Known rows, with every step that occurs:
gupan-vimote-sino-fope: [ 18   1  -8 -11   2 -12 -10  -6  -5 -10   7   4 -14   3   9 -18  21  44
  42  -1 -21   6  14   4  -9   0   5  10  -5 -20   3  -1 -12  -1  -9 -17
   8  32  57  -5   2  23  32   2]
balen-fope-zuvutuk-kapufug: [ -4  -3   2 -11  -1 -11 -13   7  -7   8  10  -6   5  -9  -4   5   0  14
   1 -10   0   0 -22   7   3  -1  15  25   1   5  -6  -2   6 -15  19   6
  -4  12  -7 -11  -6 -23 -14 -17]
golud-tosu-fope: [ -7   8  -9  11   6  -1  -8  -2   1  -2  -8  -3 -16  -6  17  -8  19  14
   7   3  25  -4   1  -2   0 -15  -2   2  -5  -1   1   3   5  13   9  -8
   4  -4  39 -21  12  32  48 -19]
gupan-vimote-sino-fope-tosu-kapufug: [ 31  -3   6 -11   0  -9  -1  -6   4  -5  21   5   5 -16  28 -19   7   9
  36   6 -34   0  11   3 -15   3   9  34   6  -3   3 -10 -18   0  -8  -4
   6  25  57  -5   0  26   0   1]
kapufug-zuvutuk-fope: [ -7   2  -3  -2   2  11  -2  -2  -1   5 -14   7  -7  21 -44   5   4  25
 -23  -6  21  -2   6   2  -2  15  14 -16 -12  -1   0   1   5   3   8   3
 -17  11 -16   2   6   9 -14  -8]
golud-tosu-fope-zuvutuk-kapufug: [ -1   8 -11  -3   0 -21 -13   3  -1   8  -5  -9 -10 -30  -6   0  27 -11
   7   0   9  -5 -22  -2   1 -12  -7  23   6   6   3   1   5   3  -8   2
  -1   3  20 -31   5  12  41   0]
koma-fope-sino: [  8   3   6  16   5  -5   5   1  -3 -15   5  -5  -3  -3  29  -5   5 -21
   7  -4   7  -8  16  -4   0 -22 -10  -4   4  16  -7   2  -5  -2  11  11
  12 -16 -40  12   1  -4   1  31]
koma-fope-sino-vimote: [ 14   1   5  13   2  -1   2   0   3 -13   4  -4   8  -1  19   9 -17 -17
   5  -4   1  -8  28  -7   8 -23 -11 -12  14   3  -3   5 -11  -3  17   2
  10  -8 -35  18  -2 -27  31  40]
balen-fope: [ -5  -2   3   4   3   4  -9   0  -5  -4   5   0  -2  14  10  -3 -13  39
   2  -7  13   1   4   7   0  -2  21   5  -7  -4  -6   0   5  -6  37  -2
   1   2  16  -4   0  -1  -1 -39]
zuvutuk-fope-balen: [-17  -2   2   0  -2   6   6   0  -2   8   0 -17  -1   3 -13   0  -4  20
  -2  -9  28   3  -4   7   1  13  20  11 -14  33  -3   1  -4   1  11  -1
  -8  -4 -30  -3  -7  -5 -16   1]
beras-falima-sino-fope-zuvutuk-kapufug-ruzelu: [ -8  -7   2  13  -8  -8 -10  12   8  20  -8  -3  24 -13  -4  31  26 -20
  -6  13 -51   4 -31   7   1  15 -34 -13   7  13  -2   6  -5 -11 -56  10
   8 -11  -6   1   1  -1 -37  18]
fope-tosu-kapufug: [  8  -2  13   8   2   7   4   3   6   3  10   3  12  -5  26 -11 -23 -18
  -6   2  -8 -10  -2  -2 -10  -9   7  35   3  11  -3 -11   4  -2  17   8
   2 -16  -6   4  -7   9 -29 -11]
golud-tosu-fope-sino-vimote-gupan: [ -7   3 -14  -5  -5 -17  -4  -6   5 -16  -3  11   1   5  11   2 -14   5
  30  18  -1   0  19  -6  14 -16 -11 -20  19 -23   9   7  -8   6   6 -13
  13 -11   5 -17   8  -3  74  33]
beras-falima: [-18   0  -2  17   6  -1  -5  -3   2  -1  -6  -3   6  30  14  13  -9  30
   6  -4   5 -11   4  -1  -3   1 -10  12  -7   0  -6  -2   7   0  22   2
  15 -15 -23  11  -1  10  -7 -18]
vimote-sino-fope-zuvutuk: [ 14  -2   2 -19   4 -25  -9 -12  -1  -1   5  -2  -9 -22  32   0  19  -7
  17   0 -13   3   0   0  -6  -2  11   0   4 -23  11  -1  -2   0 -11 -25
   8  24  49  -4   0  11 -27   3]
ruzelu-kapufug-zuvutuk-fope-falima: [ -9   8  -3 -18   2   3  19  -9 -14   6  -1  -4  -9  -1 -31  -1  10 -32
 -18   3  21   4  -3  -1   0  16  14  -7  -9  11   3   3   8  13   1  12
 -13   1 -19  17   4  -5   3   0]
koma-fope: [  1   5  -1  18   4   9  -4  -1  -3  -8  -9 -12 -12  12   7  -3  -3   0
   2 -14  22 -12  18   0  -2 -19   0   2  -1   9 -11   1   4  -1  15  12
   3  -4  -4  11  -6  10   1 -12]
sino-fope-falima: [ 17   9   7  -9   5   5  -2  -6  -3   3   7   0  -6 -30  26 -11   2 -21
   6   3  -9   6  -4  -3   0  -3   4 -10  -6  16  -3   2   3   5 -27 -13
   5 -10   2   5   1  16 -27 -35]
ruzelu-kapufug-zuvutuk: [-11   1  -8   1   8  12   7  -8 -11  -4  -4   7  -9  25 -26  -1   8 -19
 -11  -6  15  -6  -2   0  -8   3   4   6 -13 -22   0  -2  21   6  22   3
   4  10  -6   8   3   7  17   0]
tosu-kapufug-zuvutuk-fope-sino-vimote: [ 13  -6  10  -7  -2   6   0  -3   6   3   3  22  27  15 -38  20 -25 -11
 -20   4   2  -4  17  -3  -1  18  14 -12   7  25   5   0 -13  -2   3  -1
 -16  -7 -59   1  -2 -35  -2  55]
balen-fope-tosu: [  0  -3  11   2   4   8   4   1   4  -3  16  -5   5  -2  34  -6 -12  14
   1   1  -1   0  -1   4   0  -7  18  11  -2 -13  -1  -5   4   0  50   3
  -1   6  23   4  13   0 -22 -43]
gupan-vimote: [  8   4  -8   8   2   6  -1   1  -8  -6   0  -5  -6  12  11 -13  -4  28
  22  -8  -5   1   6   2  -2 -11 -12  27 -14 -10  -1  -1  -2  -4   8   5
   6  -1  21   2  -9   6  39 -11]
fope-falima: [  9   8   2  -1   4  -1   3  -6   0   2   2 -11 -12 -14  30 -13 -10  -9
  -3  -6  13   1  -5  -6   3 -14  -2  -2  -4   2  -1  -3   6   1  -6   2
   3 -14  -5  11  -7  -2 -15 -30]
vimote-sino-fope-falima: [ 21   5   3 -21   4 -17  -5 -11   0  -4  10   0 -17 -25  27 -16  15   8
  18   1  -4  10  -1  -5  -2  -1   8 -20   4  -9   2  -2  -5   7 -19 -19
   9  19  39   3   1  17 -18 -24]
falima-sino-vimote-gupan: [  3  -3 -10   2 -11  13  -2   2  14  -8 -16   5  13  23 -22   4 -32  20
   9   4 -28   9  13  -2  18  -7 -14 -38   9 -39   1   0   3  -9  -3  -4
   8 -11  -9  17 -16 -14  42 -10]
zuvutuk-fope-tosu: [ -9   1  10   0   0   8  12   6   2   4  -2  -2  -3  -9  12  -4  -2   5
 -15   4  -4  -2   0   1   2   2   9   9  -7   3   1  -1   1   7  19   5
 -13  -4 -11  12  12   6  -9  -3]
golud-tosu-fope-zuvutuk-kapufug-ruzelu: [-16   0 -16   9  -2 -25 -12   5  -3  16  -7  -8 -12 -17   5   6  26 -21
  -4   4  16  -2 -29   4   1 -11 -24  20  10   8   5   8   2   0 -23  11
 -14   8  61 -37   7   5  22  24]
golud-tosu-kapufug-zuvutuk-fope-koma: [ -6   2   0  -9   0  12   2   3   5  10  -8  11   5  20 -38  -4   0  21
 -26  -4  26   0  -7  -4  -2  34  21  18  -5 -19  -3  -1  -3   9   9   5
 -12  -4   6 -30   6   0 -27 -18]
falima-beras: [ -8   5  -7  12   3  15   3   0  -7  -9  -6   4  -8   0  -3 -12 -12  37
   7 -12   9  -1   8   2 -11  -7 -25   3  -1  14  -3  -6  17  -1  -2  -5
  10  -6 -21   9 -10  -1  22  19]
beras-falima-sino-fope: [  2   0   6  14   2  13  -8   6  11   1  -7   3  20   2   8  17  17  13
   6  12 -39   2   0   1  -2  11  -9 -26  -7   5  -5   2  -2   2 -24  -8
  23 -22 -18   9   5  26 -13 -22]
zuvutuk-fope-sino-vimote: [  3  -2   8  -6  -4  -3   1   7   2  -6   3   9  13   1   8  13 -17   8
  -5   5  -8   4  15  -4  11   5   2 -15   1  13   4   5 -11   1   7 -12
  -5 -10 -41  11   4 -37  33  52]
kapufug-ruzelu: [-17  -5  -6  19   0   3  -3   0  -5   6  -9   0  -8  22  20  -1  -7   9
 -12  -5  16  -2  -5   5  -2  -5 -18   1  -6 -11  -2   4   7  -2   2   6
  -6  -1  41  -6  -2   2  -6   9]
ruzelu-kapufug-zuvutuk-fope: [-19   1  -4  -7   2  10  11  -3 -16   2 -10   8  -9  21 -45   4  11  -5
 -19   0  22  -2   2   5  -6  20  18   0 -16   2   0   2  13  10  15   6
 -13  10 -22   9   8   4  18  14]
tosu-fope-sino: [ -9   1   5  11   2  -7   6   3  -3 -14  10   6 -12 -13  34  -8  14 -26
  15   9   2  -6  -3  -5  -4  -8  -5 -14   1  14   4   1  -2   1  -8 -16
   6  -7   4  -7   9  10  28  16]
kapufug-zuvutuk-fope-tosu-golud: [  0  -2   4  -5   0   8  11  13   4  -2  -9   0  -1   3 -19  17  -6  -2
 -39   5  11   0   4  -4   1   7  11  -2  -6  -6  12  -3   4  12 -10  -3
 -18   9 -37   1  22  14 -34 -18]
beras-falima-sino: [ -7   0   1  23   0  10   1   4  13   0 -10  -7  16  17  10  17   6  17
   4   2 -22   1  -2  -2   1  -2 -23 -20  -6  -6  -5  -4   2  -1   2   9
  20 -25 -34  19  -2  11   6 -22]

Rows:
[ 16   7   3   5  -1  10   9   1   9   1  -2 -13   2 -27  25 -13   5 -12
  -1   1 -16  12 -10  -8   7 -15 -18 -30  -2   3  -1  -3   2   1 -21   7
   7 -27  -7  18  -9  -2  -4 -34]
fope-falima-sino
[-31  -1  -1 -16   1  19  21   8 -14   0  -5   9 -15  32 -38  -5  11 -12
 -24  -5  17  -2 -12  -4   3  41  16   5 -12 -37   0   4  11   8  22  -2
 -11  17   2  -1   8  -5  -5  -5]
ruzelu-kapufug-zuvutuk-fope-koma
[-18  -4 -10  13  -4  -3 -15  14  -6   9  -9   8  -8  19 -30  -4   6  18
 -15 -12   6  -1 -23   7  -2   0 -20  11  -4   6 -12   4   8 -10 -10  19
 -11   7   2 -12  -6  -8  10  14]
zuvutuk-kapufug-ruzelu
[ 16  -2   5   4   2  -1  -3   4   5  -9   9   7  14   1  23   5 -24  -1
   1   0 -12  -1  16  -7   6 -15 -11  -7   4 -12   3   2  -3  -2  18 -14
  10  -9 -34   8   0 -31  31  37]
fope-sino-vimote
[ -1  -2   2  -2   4  11  -3  -6   1   6  13  -8   3  -8   4  -5   3   0
   8  -5   2   1  -7   4  -5   8  20  11 -12  17  -3   0   1   0  -9 -23
   9  -5  -7 -11  -5  18 -35 -13]
sino-fope-balen
[ 11  -7 -14 -15  -6 -30 -14  -1  -9   9   5  -1 -11 -14  -4  -2  30   7
  25   2 -27   9 -15  10  -7   6 -19  26   7 -13   6   5 -16 -13 -43   4
  -6  46  70 -18  -2  -3   4  38]
gupan-vimote-sino-fope-zuvutuk-kapufug-ruzelu
[ 11   4  -2   7   4   0 -14  -3   5   6  -5   5   9   7   9  -7  -9  22
  -4  -5  12  -4   1   1  -8 -12   8  33  -5  10  -7  -5   5   4  13  11
   6 -27  -6 -22  -7  14  14   2]
golud-tosu-kapufug
[-19  -9  12  10  -7   5  10   7  -1  17  -2   4  10   9  18   1 -16 -14
 -25  10   3  -5  -3  10  -4  10   3  22   3  32  -3   0  -8   0  -5  21
 -26 -11  26  -4   1  -1 -41  22]
zuvutuk-fope-tosu-kapufug-ruzelu
[  4   3   1  12   3  -6   3 -10  -2   0  -6 -22  -6 -11  28   7  -2 -34
   2  -8  11 -12  11  -1   2 -26  -4  16   6   3  -1   0   2  -7   8  10
   4  -8   8  11  -8  -3 -28  -1]
koma-fope-zuvutuk
[  5  -4  10  -4   0   1   3  -2   1   3   1  19  16   9 -30   8   0 -12
 -15   5   9  -2   6   0 -11  18  14  -3  -1  29   1  -4  -8  -1  -3   9
 -12 -12 -59  -6   2 -12 -25  44]
tosu-kapufug-zuvutuk-fope-sino
[ 11  -7   9  -1   1  -1  -5   2   3 -11  18   8  19   3  20  11 -28  21
   4   1  -9   5  14  -1  10  -9  12 -13   5  -7   1   3  -9  -5  41 -14
   7  -2 -15   0   4 -39  25  16]
balen-fope-sino-vimote
[ 29   9  -8 -18  -1  -8   8 -11  -9 -11  12  -3 -16 -39  12 -25  15  34
  49  -2  -9  17  15   1 -13  -3 -27  -4  12  13   7  -6 -10   3 -39 -12
  13  24  35  11  -7   4  26  11]
gupan-vimote-sino-fope-falima-beras
[-12   2  -2   0  -1 -17  -7   6  -7   2   1  -8 -15 -22 -10  -2  21 -28
   4  -3   4 -10 -25   0   1  -3  -6  16   6  22   1  -1   6  -9 -18  -4
  -7  13  12 -14  -8   1  16  -6]
tosu-fope-zuvutuk-kapufug
[ 14   3  -7 -10 -11   4   6  -1  14  -5  -8  -4  10  -3  -3  -2 -36  -5
   7   6 -24  14   9  -8  23 -14 -19 -46  17 -28   4  -1  -2  -6 -19   1
   8 -18 -15  24 -18 -24  20 -24]
fope-falima-sino-vimote-gupan
[ -9  -3  -7  17  -4 -13  -6   6  -9  10  -9 -16  -7  -1  -8  10   7 -34
 -17 -11  13 -10 -10   7   1 -16 -23  22  10  17  -7   6  -1 -14 -15  30
 -11   8  15  -3 -11 -16 -26  26]
koma-fope-zuvutuk-kapufug-ruzelu
[ -5   0  -1  18   2   9   7  -5   1  -1   5 -26  -4   6   5  -3  -5  -5
  10 -17  38 -10   9   3  -1 -13   8  13  -4  30 -10  -1  -3  -3  21  10
   8  -6 -17   2 -13   3 -21 -12]
koma-fope-balen
[-26  -4  -5 -10   2  13  17  -9 -12   8   3  -7  -3  18 -54   7   6 -11
 -12  -6  33   0  -6   6  -6  25  26   7 -17  19   0   2   6   8  18   3
 -11   7 -40   2   1  -4  -1  15]
ruzelu-kapufug-zuvutuk-fope-balen
[ -2   6  -4   6   5 -15   1  -2   2  -9   2   2  -6 -18  45 -10  25  -7
  18  15   9  -1   1  -6  -1 -16 -10  -3   2   5   6   5  -2  12   7  -6
  11 -15   3 -24  19  17  50  24]
golud-tosu-fope-sino
[  6  -3   0   7   3  14  -8  -6   4   4  -2  13   8  22 -33   1 -14  -2
 -17 -11  14 -11   2   1 -13   3  14   8  -4   5  -3  -9   8  -6   9   6
  -5  -3 -16  -7 -12   7 -30 -14]
tosu-kapufug-zuvutuk
[-11  -2  -3 -15 -13 -11   2   3  -1  -9  -7  14   9  25 -12   9 -28  20
   9   9 -17   6  22   1  16   9   0 -20  11  -9   3   6 -10  -4   4  -5
  -3  -9 -51  12  -3 -31  36  49]
zuvutuk-fope-sino-vimote-gupan
[-23  -4  -9  10  -6 -19  -4   8  -9  11  -3  -6 -16 -10   0   7  19 -38
  -3  -1   8  -9 -28   4   0  -2 -18   8  11  19   3   6   2 -10 -32   5
 -18  14  57 -20  -4  -4   6  15]
tosu-fope-zuvutuk-kapufug-ruzelu
[ -7  -1 -13  -5  -5   1  -7  -5   3  -8 -11  10   2  40 -23   3 -45  27
  12  -3  -3  -1  18   0  12  -7  -3  -8   7 -38   0   1   7  -8  20  -9
   3   2   0   8 -14 -11  30  -5]
sino-vimote-gupan
[ -9  -3   4 -14  -1   7  21  10  -9  -5  -8   1  -3   4 -21  12   2 -31
 -40  11   9   0   0  -1  -2  12  17  13 -11  -5   8  -1  13  19  -4   0
 -14  11 -40   7  19  13   3   5]
ruzelu-kapufug-zuvutuk-fope-tosu-golud
[ -6  -2  16   2  -2   9   8   5   2   9   2   4  13  -4   6  -3 -15  -9
 -15   4  -4  -6   1   3  -5   8  21  27   0  32  -4  -8  -4   3   8  13
 -17 -16  -9   5   0   4 -26   5]
zuvutuk-fope-tosu-kapufug
[ 24  10   5  17   0  10  12   3   9  -4  -6 -25  -2 -29  21  -7   9 -27
  -2  -2   1   5   6  -6   8 -24 -19 -34   9  26  -6  -1  -6   2 -19  22
   9 -27 -15  28  -9  -1  -7 -31]
koma-fope-falima-sino
[  2   5   1 -15  -2  16  24   1  -4   5  -5  -5  -1 -15 -32   3  22 -37
 -21  12  -3  14  -9  -2   6  15   1 -37  -7  15   4   1   5  12 -19  16
 -10  -9 -32  25   4  -4   6  -3]
ruzelu-kapufug-zuvutuk-fope-falima-sino
[  7   2  12   0   6  11  -1   2   5  -1   9   7   3 -23  33  -8   4 -13
  -2   8 -29  -4  -1  -1  -4  -4   8   9  -7 -11   1  -1   6   7   1 -14
   7   2  14   5  16  30 -35 -19]
sino-fope-tosu
[ -6  -8  -2 -14  -9 -12  -4  -3   0 -17  13  14  16  30   8   6 -41  27
  18   8 -11   8  20   3  14   0  10 -14  13 -26   2   4  -7 -10  34  -9
  10   0 -20   1  -3 -39  26  16]
balen-fope-sino-vimote-gupan
[  2 -10  -7 -14  -5 -34 -17  -1  -6  11   2   7  -9 -15  -4   5  27  -5
   5  -2 -14   4 -25   6  -4   7  -9   5  10 -10   2   4  -5  -8 -35  -5
  -8  40  59 -18   0   0 -21  36]
vimote-sino-fope-zuvutuk-kapufug-ruzelu
[-11   4 -10   9   3  -1   0  -7   5   4   5 -19 -10 -12  12  -6  12   7
  18  -2  41  -3  -3   1  -2  -7   5  14  -5  19   2   1  -2  13  13 -11
   6  -6  22 -32   6  26  25 -21]
golud-tosu-fope-balen
[  3   4  -3   7  -1 -11  -7   4  -6   4  -4 -17  -7 -14 -15   5  12 -28
  -4 -16   1 -12  -7   1   2 -18  -7  23   8  22  -9   0   4 -13  -3  21
   0   5 -27   5 -13 -14 -11   7]
koma-fope-zuvutuk-kapufug
[-11  -2  10   7   1  24   4  15  11  -1  -3   0  14   8  11   5  16   3
   1   7 -40   3 -16  -8   6  31 -14 -19  -4 -28  -6   2  -2   1 -18 -20
  25 -17   7   0   7  16 -34 -41]
beras-falima-sino-fope-koma
[ 10  -3   8   6   6  14   5  -7  12   6   7   9  13   5 -12  -1 -18 -26
 -19   0   4 -11  -1  -3 -12  -3   8  19   2  -5   3 -12   5   0  18  11
  -6   1  -5   1   0  10 -52 -18]
fope-tosu-kapufug-zuvutuk
[ 17   6   1  -4  -3  13  11   1   9   7 -10  -7   1 -20 -31   4  13  -5
 -21   7   3  15  -5  -6   7   9  -1 -51  -3  12   6   0  -5   5 -27  12
 -14 -12 -26  16   4   0 -22 -27]
kapufug-zuvutuk-fope-falima-sino
[ 10  -1  -5 -18   0  -2   0   4  -4 -12  12   3 -20   5  16 -30  20  34
  35  -8 -19   8   0  -3  -2  22  -2  14  -1 -58   3   1 -13  -1  -4 -25
  12  42  83 -17   3  13  11 -26]
gupan-vimote-sino-fope-koma
[  9  -1   0 -11   2 -11 -15  -6   0  -8   1  12 -14   3   8 -12  20  26
  18  -5  -8   3   8   2  -9   3  14 -14  -3 -23   1  -2  -1   4  -7 -23
   9  27  38  -4   4  26   4  -6]
vimote-sino-fope
[  8  -8  13   0   7  15   2  -5   8   5  19   8  19  11 -11   2 -20   2
 -13   0  10  -7   1   4 -11   5  32  15   4  -6   2 -10   2  -3  43  11
  -9   7   9  -4   6   1 -67 -39]
balen-fope-tosu-kapufug-zuvutuk
[ -3  -5  -2  -1  -3  -8 -15   3  -7  16  -3   4   1 -18  -5  10  16 -26
 -11   1 -23   0 -26   9  -4   3 -12  17   1  12  -1   8   3 -10 -42   0
 -11  10  35 -17  -1  -4 -34  31]
sino-fope-zuvutuk-kapufug-ruzelu
[ -7  -4  -9 -17  -8  -4   4  -6   4  -7  -9  20   9  35 -50  15 -25  13
  -2   7  -5   4  24  -4  10  14   3 -35   8 -24  10   5  -8  -2   8  -2
  -7   6 -56   9   4 -27  10  44]
kapufug-zuvutuk-fope-sino-vimote-gupan
[ 24   1  10  -4  -3  10   2   6  11   0   9 -11  21 -22  15   9 -25  13
   2   5 -14  18   5  -3  19  -8   3 -44   9  -6   1   1  -8  -3   3  -4
   2 -10   3  17  -7 -35   9 -47]
balen-fope-falima-sino-vimote
